Every row comes from one small tree of marks. The marks that hang from a mark follow it in brackets, in alphabetical order. Every link used is in the known rows. Which tree was each row made from?
Known rows
W[B[C]]: 0.36 -1.25 -4.08 0.39 0.48 -2.58 1.58 -1.80 1.56 1.25 0.67 3.45 -0.52 4.28 -5.38 1.20 -1.78 -2.71 3.31 -0.94
X[J]: 1.78 -0.40 -0.71 0.94 0.56 1.76 -1.93 -1.17 1.54 -0.74 1.56 -2.35 -1.70 2.48 -5.42 2.26 -0.40 -0.36 -0.60 2.17
X[L W Z]: -0.66 3.62 -1.54 0.70 -6.06 0.02 -2.64 0.64 -0.60 -3.06 1.18 -3.11 0.25 -0.84 2.70 -0.64 1.65 -0.18 -0.31 0.00
M[Z]: 0.48 0.39 0.48 0.68 -0.14 0.70 1.03 -0.22 1.28 -2.11 -1.17 2.67 -0.40 2.65 -1.01 -0.27 -0.31 -2.51 1.69 1.32
B[M[Z[X[W]]]]: -0.37 0.66 5.01 0.24 -0.28 -0.34 -1.02 -0.41 -0.06 0.94 -2.77 0.39 0.63 -3.67 3.19 -1.27 -1.41 0.78 -1.30 -0.15
M[Z[X[J W]]]: -0.62 1.07 1.98 1.05 -1.03 0.44 -0.55 -1.13 -1.44 1.07 -1.60 -3.71 -0.52 -1.64 2.71 1.59 -0.61 1.50 -2.14 0.33
B[C M[Z]]: 0.38 -0.55 3.41 2.84 -1.08 0.60 -1.74 -0.09 -0.25 0.98 -1.43 6.48 -2.04 -0.71 2.21 -1.47 -0.17 -1.28 1.24 -1.16
X[J L Z]: 0.67 2.53 -0.69 2.62 -3.48 3.08 -5.05 1.15 -0.54 -1.32 2.73 -5.45 -2.16 1.10 -0.13 1.56 2.09 -0.48 -1.81 0.97
X[J L W[B] Z]: -1.38 3.07 -4.08 2.70 -6.24 1.24 -2.86 -1.56 -0.71 -2.01 1.53 -7.37 -1.03 1.44 5.54 1.78 1.11 0.27 -2.27 -0.11
W[B[M[Z]]]: 0.14 -0.51 1.18 1.97 0.55 1.00 0.08 -1.75 2.51 -0.80 -1.97 2.53 -0.68 2.99 2.27 -0.61 -1.66 -2.75 0.76 0.57
W[B[C M[Z]]]: -0.55 -1.03 0.60 3.08 -0.56 -0.31 -0.07 -1.49 0.69 1.43 -1.88 5.58 -1.65 1.80 3.14 -0.71 -1.28 -2.40 1.84 -1.71
B[M]: 2.16 -0.71 2.44 0.34 1.29 1.00 -2.29 -0.53 2.94 -0.65 0.43 1.93 -0.68 0.32 -4.93 -0.69 -1.10 -1.23 0.42 1.71
X[W Z]: 0.13 2.13 -1.80 2.03 -5.72 -0.65 -1.90 -0.75 1.39 -3.15 0.39 -2.73 0.62 -1.13 1.77 -1.32 -0.72 0.62 -0.40 1.38
B[C[M[Z]]]: 0.65 -0.48 -1.33 -0.45 0.43 -0.18 2.48 0.76 -0.92 -1.66 -0.73 4.11 0.11 0.61 -1.25 -0.35 0.68 -0.28 1.80 -0.60
X[J L W Z]: -0.52 3.54 -1.30 2.43 -6.49 2.09 -4.51 -0.04 -1.60 -2.44 1.90 -6.54 -1.56 -1.09 4.41 0.86 2.30 1.28 -2.84 0.45
B[C M[Z[X[J]]]]: 0.40 -0.91 5.59 3.23 1.24 1.25 -3.52 0.25 -1.89 5.16 -1.11 1.20 -2.71 -2.89 1.36 0.80 -0.70 0.96 -1.63 -1.61
C[M[B Z[X]]]: 1.54 -1.65 0.44 -5.02 3.72 -0.53 3.02 3.42 -0.11 -1.27 0.55 -0.59 2.45 -0.50 -1.06 -1.72 -0.29 2.51 -1.09 1.31
C[M[Z]]: 1.22 0.03 -0.90 -1.25 1.50 1.13 2.60 0.57 0.88 -3.91 -0.88 1.02 1.07 1.56 -2.21 -0.16 0.34 -0.61 0.77 1.74
C[B M[Z[X[W]]]]: -1.51 -0.65 -1.34 0.45 1.82 -1.11 2.10 -1.76 0.81 0.10 -0.35 -3.17 2.90 -2.02 -0.52 0.02 -0.70 1.47 -0.90 0.42
J[L]: 0.68 -0.94 -3.19 -4.99 1.09 0.52 2.86 -0.54 2.19 -1.72 2.15 0.94 -1.03 0.11 -8.28 0.81 2.22 -1.07 2.78 2.89

Which tree is each row?
0.31 -1.71 1.35 -1.88 1.07 -2.26 0.91 2.93 -1.53 2.94 0.35 4.20 -0.03 -0.09 0.76 -1.66 -0.61 1.12 0.86 -1.37 -> M[B[C] Z[X]]
-0.19 -0.92 -3.94 -0.23 0.86 -1.09 4.04 -0.81 -0.11 -1.18 -1.12 3.36 0.57 2.95 -0.23 0.50 -0.58 -1.30 2.23 -1.06 -> W[B[C[M[Z]]]]
-0.96 -0.77 0.77 -1.86 -2.00 -3.22 1.44 1.81 -2.46 1.90 -0.41 3.12 0.63 -2.36 5.65 -2.32 -0.44 2.92 0.02 -1.77 -> M[B[C] Z[X[W]]]
0.87 -0.33 5.61 0.24 2.67 0.52 -1.39 0.75 0.90 1.94 -2.02 1.59 0.05 -1.68 -1.61 -0.81 -1.67 -0.84 -0.21 0.43 -> B[M[Z[X]]]
-0.70 1.32 -3.62 -0.60 -6.05 2.29 -0.88 -1.48 0.02 -2.69 2.34 -6.57 -2.21 -4.04 2.85 0.95 3.14 3.05 -1.77 2.67 -> X[J[L] W Z]
0.63 -0.75 0.62 -1.77 3.05 -1.48 2.53 1.58 -1.55 1.60 -1.06 2.23 1.32 -1.56 -4.17 0.49 -0.46 0.43 1.36 -1.29 -> B[C[M[Z[X]]]]
0.22 -1.43 -0.50 -0.42 -1.54 -0.89 1.11 2.05 -0.90 -0.39 0.84 6.09 -1.22 1.77 3.63 -2.33 0.50 0.49 1.46 -0.58 -> M[B[C] Z]
-1.27 -0.19 4.07 2.49 3.20 1.27 -3.27 0.08 0.61 3.84 0.34 -0.26 -0.08 -0.67 -0.88 -0.07 0.60 -2.10 -0.50 -0.97 -> C[B[M[Z[X[L]]]]]
-0.13 1.91 0.71 -1.65 -0.11 0.03 -2.06 -0.09 -2.04 1.68 1.20 -5.44 -0.28 -1.37 -2.68 2.76 1.17 1.27 -1.92 -0.34 -> Z[X[J L W]]
-1.03 -0.18 -0.59 -0.75 4.51 0.53 0.83 0.70 -0.16 1.14 1.18 -2.53 2.05 0.30 -4.56 1.17 1.39 -1.05 0.09 -0.41 -> C[B M[Z[X[L]]]]
-0.96 1.52 -2.05 -1.45 0.23 -0.84 -0.54 -1.64 -1.20 2.04 0.87 -6.12 0.19 1.14 -1.41 3.62 -0.21 0.12 -1.27 -0.85 -> Z[X[J L W[B]]]
-0.61 -1.74 3.91 3.63 3.39 0.67 -2.63 -1.32 2.45 3.88 -0.38 0.19 0.21 -1.09 -2.00 -0.60 -1.78 -1.32 -0.55 0.30 -> C[B[M[Z[X]]]]
-0.18 -1.66 -0.72 0.41 4.93 -0.19 1.46 -0.61 1.66 1.18 0.34 -2.09 2.25 0.16 -5.37 0.69 -0.84 -0.30 -0.01 0.96 -> C[B M[Z[X]]]
1.02 -1.59 -5.38 -1.55 1.99 -2.08 3.16 -1.17 1.21 -0.59 0.95 1.80 1.02 2.95 -6.61 1.14 -1.11 -0.82 2.42 -0.61 -> W[B[C[M]]]
0.78 -0.77 0.93 -0.08 2.49 0.43 0.52 0.87 -2.63 2.44 -0.31 -1.13 -0.52 -1.77 -2.13 1.99 0.16 2.00 -1.17 -1.00 -> B[C[M[Z[X[J]]]]]
-1.82 1.97 0.45 0.67 -2.62 0.75 -0.11 -1.45 -0.30 -1.89 -1.94 1.05 -0.41 0.91 7.98 -0.71 0.84 -1.72 -0.11 -1.15 -> X[L W[B[M[Z]]]]
-1.80 0.00 -0.03 3.01 -3.49 -1.28 0.27 -2.71 -0.21 0.49 -2.68 4.67 -1.02 -0.39 7.84 -1.42 -1.26 -0.56 0.86 -2.18 -> X[W[B[C M[Z]]]]
0.81 -0.07 0.58 -6.18 3.49 0.09 2.34 5.13 -1.92 -1.29 1.39 -0.89 2.14 -0.21 -0.34 -1.08 1.91 1.74 -0.91 0.10 -> C[M[B Z[X[L]]]]
-1.11 1.28 1.30 -4.06 -1.23 -1.33 1.03 3.01 -2.55 -0.34 0.28 -0.36 1.22 -0.98 5.59 -1.68 1.50 1.80 -0.95 -0.79 -> M[B Z[X[L W]]]
1.52 -1.36 -1.44 -3.52 1.10 0.88 3.07 2.48 0.70 -4.55 0.99 1.49 1.33 1.37 1.63 -2.34 0.90 1.86 -0.62 2.03 -> C[M[B Z]]
-0.60 -1.48 1.91 5.09 0.85 2.05 -2.50 -2.14 3.20 0.46 -0.15 1.98 -1.06 0.81 0.98 -1.33 -0.56 -2.07 -0.08 1.03 -> C[B[M[Z]]]
-0.18 -0.85 -4.15 -3.18 1.57 -4.41 3.62 -1.34 -0.43 1.66 -0.24 -1.24 2.74 -1.12 -4.46 1.37 -2.18 1.58 1.01 -1.78 -> Z[X[W[B[C[M]]]]]
